Each row was made from one path, in order. Every step used is in the known rows, and no mark comes twice. Write each row's path.
Known rows:
bazela/repevil/mizo: [  6  -7   2   6  -7   9  -5  14  -7   8   2   6  14  25  -6 -20  -1   6
 -13  -5  20 -11 -26  -4 -11  -9]
bazela/gari: [ -4   0  -5  -2  18   7 -11   9 -10  14 -10   9 -11   1  -1 -12  -2   9
   4  -7  12 -16  -4 -13 -15 -10]
repevil/bazela/gari/zofe: [ -1  -3   8  -3  19  11  -8  19 -18  10 -19   0  17  15   4  10  15   6
  -5 -16  -2 -33   2   1  -4 -16]
repevil/fomo/gari/bazela: [  3   0 -16 -12 -12 -16  -4  -7   1 -11   1  12  16   3 -13  17  -2  -4
   5 -15  -1 -25   2  27   4 -19]
bazela/gari/zofe/zepi: [ -9   1  -3  -8  23  18 -14   4 -14  11 -10 -19   2  -7  -2   7  21   2
   4 -26  19 -34  -1   4 -23 -15]
fomo/gari/zofe/zepi/veva/lituv: [-24 -15 -10   8   7 -15 -26 -10 -35 -12   0 -29  25 -23 -14  40  13 -28
  39 -10  -4 -11  -2  35 -12 -21]
zepi/bazela/repevil: [  1   3  11 -11  -5  19   0   8   4   1   1   6   4  25  10 -24   1   8
 -10  -6   3   4 -15   3 -15  13]
gari/zofe: [ -1  -2   8  -3  13  -4   3  -2  -9  -1  -5 -18  17   0  -2  20  21 -16
  -9 -14  -2 -21  -2  13  -6  -5]
gari/zofe/zepi: [ -5   1   2  -7   6  13  -5  -6  -5  -3   0 -34  17 -10  -1  23  27  -9
   1 -24  10 -23   4  21 -10  -6]
fomo/gari/bazela: [ -3  -2  -2  -2  -7 -19  -2  -7 -15 -16   5   5  16  -8  -2  12   5  -2
  22  -5 -13  -3   6  20   3 -17]
lituv/veva/zepi/mizo: [  0 -13 -11  17  -9  -3 -17 -22 -28 -14  10  26 -22  -6  15  24 -18 -25
  20   7  -5  13 -11   2 -15 -36]
zofe/gari/bazela/repevil: [  9  -4  15  -1  -6  16   7  11  -3  -4  10  -7   7  11  16 -21   8   7
  -8 -34   4 -12  -6  -3 -17 -21]
gari/zofe/zepi/bazela: [ -6   7   5 -15   4  24  -5  -7  -4  -7  -7 -27  17  -2   4  19  28  -6
  -2 -27   8 -16   6  29 -13   3]
lituv/veva: [ 10  -9   1  13  -8   3  -6 -17 -29 -20   8  17   1   0  11  23 -15 -18
  12  14  -8   9 -10   1  -8 -16]
zepi/bazela/repevil/fomo/gari/zofe: [ -3  -1  -1 -18  -2   7  -6   2  -1   0   0   1  19  26  -6  -3   8  -6
 -12 -18   3 -18 -18  24 -12   4]
repevil/bazela/gari/zofe/zepi: [ -5  -2   4  -6  15  22 -13  17 -16   9 -16 -11  18   8   4  12  18  10
   1 -23   6 -35   5   5  -6 -18]
fomo/repevil: [  2  -1  -6  13  -4 -15 -13   2 -13 -10  25  -9  17   0 -18   8   1 -22
  18  20  -2   8  -2  17   4  -9]
gari/bazela/repevil: [ 18  -3  21  -2 -10   1  10  13   4  -8   6   6  11  13  21 -19  10  10
  -4 -15   2 -14 -12  -1 -20 -16]
veva/zepi/bazela/gari: [ -7  14 -10 -15   3  20  -1   0   1   5 -10  13 -28   0   7 -16   2   4
  -7 -19   5  -5   2  -5 -17  -2]
veva/lituv: [ -1  -3   8  15   3 -10 -10   5 -16  -6 -13  -3   7 -20   5   5  -2 -12
  11   3  -3   5  -3  -3  -4  -6]
lituv/veva/zepi/bazela: [  7   1  -4   3 -15  15  -2 -21 -23 -23   5  22 -15   0  16  15 -14 -20
   3   1 -10  13  -6   3 -13 -12]
repevil/bazela: [ 3 -2  7  0 -3  9 -2 14 -4  0 -7  4 16 15  6  7  3  8 -2 -1 -9 -7  6  2
 12 -6]
bazela/repevil: [  4 -10   8   3  -1   4   2  12   2   8  13  -6   5  15   3 -22   1   2
  -8  -3   8  -6 -23 -11 -12  -1]
veva/zepi/bazela/repevil: [ -2   7  -1 -12  -9  18   7   3   9   1   5   4 -17   9   9 -23   2  -1
 -15 -17   3   1 -10  -4 -15   4]
gari/zofe/zepi/veva/lituv: [-10  -9   4   6   8   3 -20  -1 -21  -9  -8 -31  18 -16   3  32  20 -22
  22 -20   8 -19  -4  27 -27 -20]
bazela/gari/zofe: [ -5  -1   2  -5  28   3  -8   7 -18  14 -15  -5   2   1  -2   5  16  -4
  -2 -18  10 -32  -5  -3 -20 -14]

Write each row's path:
[-11   1 -22 -20  -4   2 -14 -14  -3  -6  -2 -10  22   2 -21  29  10 -12
   3 -25   7 -28   2  41   2  -6] -> repevil/fomo/gari/zofe/zepi/bazela
[-12 -10  -6  10  -6   9 -29   1 -14 -10  -4 -16   1 -19   5  16  -2  -7
  38  -7  12   1  -2  17 -26 -19] -> zofe/zepi/veva/lituv
[-10  12  -8 -17   0  39 -17   0  -1   2  -8  -7  -7  -2   6  -9   7  19
  12 -20  19  -5   8  11 -18   3] -> zofe/zepi/bazela/gari
[ -8  12  -5 -16  10  18   0   0  -4   4 -14   4 -20   0   6  -6  12  -4
 -11 -27   4 -16   1   2 -20  -4] -> veva/zepi/bazela/gari/zofe
[ -6   9   5 -16  18  19  -9   5 -12   5 -21   7   1  14   6  -3  13   3
  -5 -18   5 -16  -1  10 -22   2] -> zepi/bazela/gari/zofe
[-13  -8  -2   3  24   9 -28   8 -28   7 -18 -15   3 -14   2  15  14  -9
  23 -22  17 -31  -7   9 -38 -27] -> bazela/gari/zofe/zepi/veva/lituv
[  4   0  -2   0   1  17  -6 -17 -32 -17  -3  18 -12   0  15  20  -3 -23
   2  -9  -5  -6 -10   3 -24 -20] -> lituv/veva/zepi/bazela/gari/zofe
[  4  -3   0  13  -5  -8 -14  12 -16 -10  20  -6  29  11 -13  15   3 -16
  15  18 -10   3   3  19  14 -13] -> fomo/repevil/bazela
[ -7  -4 -26 -10  -5 -14 -10  -9   0  -2   3   6  11   2 -25  18  -8  -9
   4  -7   2 -19  -2  22  11  -9] -> repevil/fomo/gari
[ -7 -15   2  20   3 -16 -24   7 -24  -9 -12   6   1  -7   6  15 -12 -19
  34   8  -3   5 -12  11 -28 -22] -> zepi/veva/lituv
[  1  -3   1  11  12  -6 -19  17 -27  -1  10  -9  31  11 -15  17  13 -18
  14   6  -3 -18   0  18   1 -22] -> fomo/repevil/bazela/gari/zofe
[ -3 -14  -8  -6   1 -10  -5   3  -3   7  13 -10  23  16 -16   2   5 -13
  -9 -17   8 -32 -27  13  -6 -11] -> bazela/repevil/fomo/gari/zofe
[ -3   6  -3 -12 -16  41 -14   2   2  -3   0  -9   9  13   3 -15   8  17
   1 -19  25  -1  -6  16 -16   3] -> zofe/zepi/bazela/repevil/mizo
[  7   2  10  -3  -5  14   5   4  -5 -10   2  -3   4   1  14  -8   7   6
  -3 -32  -1  -8   9   4  -9 -21] -> zofe/gari/bazela
[  1  -2  -3  12   6  -4 -20  18 -23  -1  13  -1  22  11 -14   7   2  -9
  18  14  -2  -8   1  11   5 -19] -> fomo/repevil/bazela/gari
[ -3   4   5 -12  -1  29  -9   1  -9  -3  -7 -23  26  12  -1   8  28  -1
  -9 -30  20 -23  -7  27 -19  -3] -> gari/zofe/zepi/bazela/repevil/mizo
[ -5   2   9 -14   3  25  -5   0  -3  -3   0 -31  19   5   6   8  29  -4
  -6 -29  12 -20  -6  23 -20   2] -> gari/zofe/zepi/bazela/repevil
[ -2 -13 -12  -5  -5  -8  -7   5   1   7  15  -2  14  17 -16  -8  -6  -5
  -5  -9   9 -22 -25   7  -4  -8] -> bazela/repevil/fomo/gari
[ 11  -2  -4   6 -19  21  -5 -14 -27 -20   5  27  -6  13  12   6 -14 -16
  -3  -1   2   7 -20   2 -19 -19] -> lituv/veva/zepi/bazela/repevil/mizo
[ 22  -2  12  -9 -14   0   9  12  13  -7   5  11  13  19  14 -15   6   9
 -11 -22   8 -28 -14   6 -18 -20] -> gari/bazela/repevil/fomo
[ -5 -13 -12  -9  -3   1 -10   1  -1   5  16 -22  23  10 -17   5   9  -9
  -3 -23  16 -34 -22  18  -9 -12] -> bazela/repevil/fomo/gari/zofe/zepi
[ -2  -2  -3   8   8   5 -24  15 -25  -3  14 -20  31   4 -15  19  17 -13
  20   0   4 -20   4  23   0 -22] -> fomo/repevil/bazela/gari/zofe/zepi
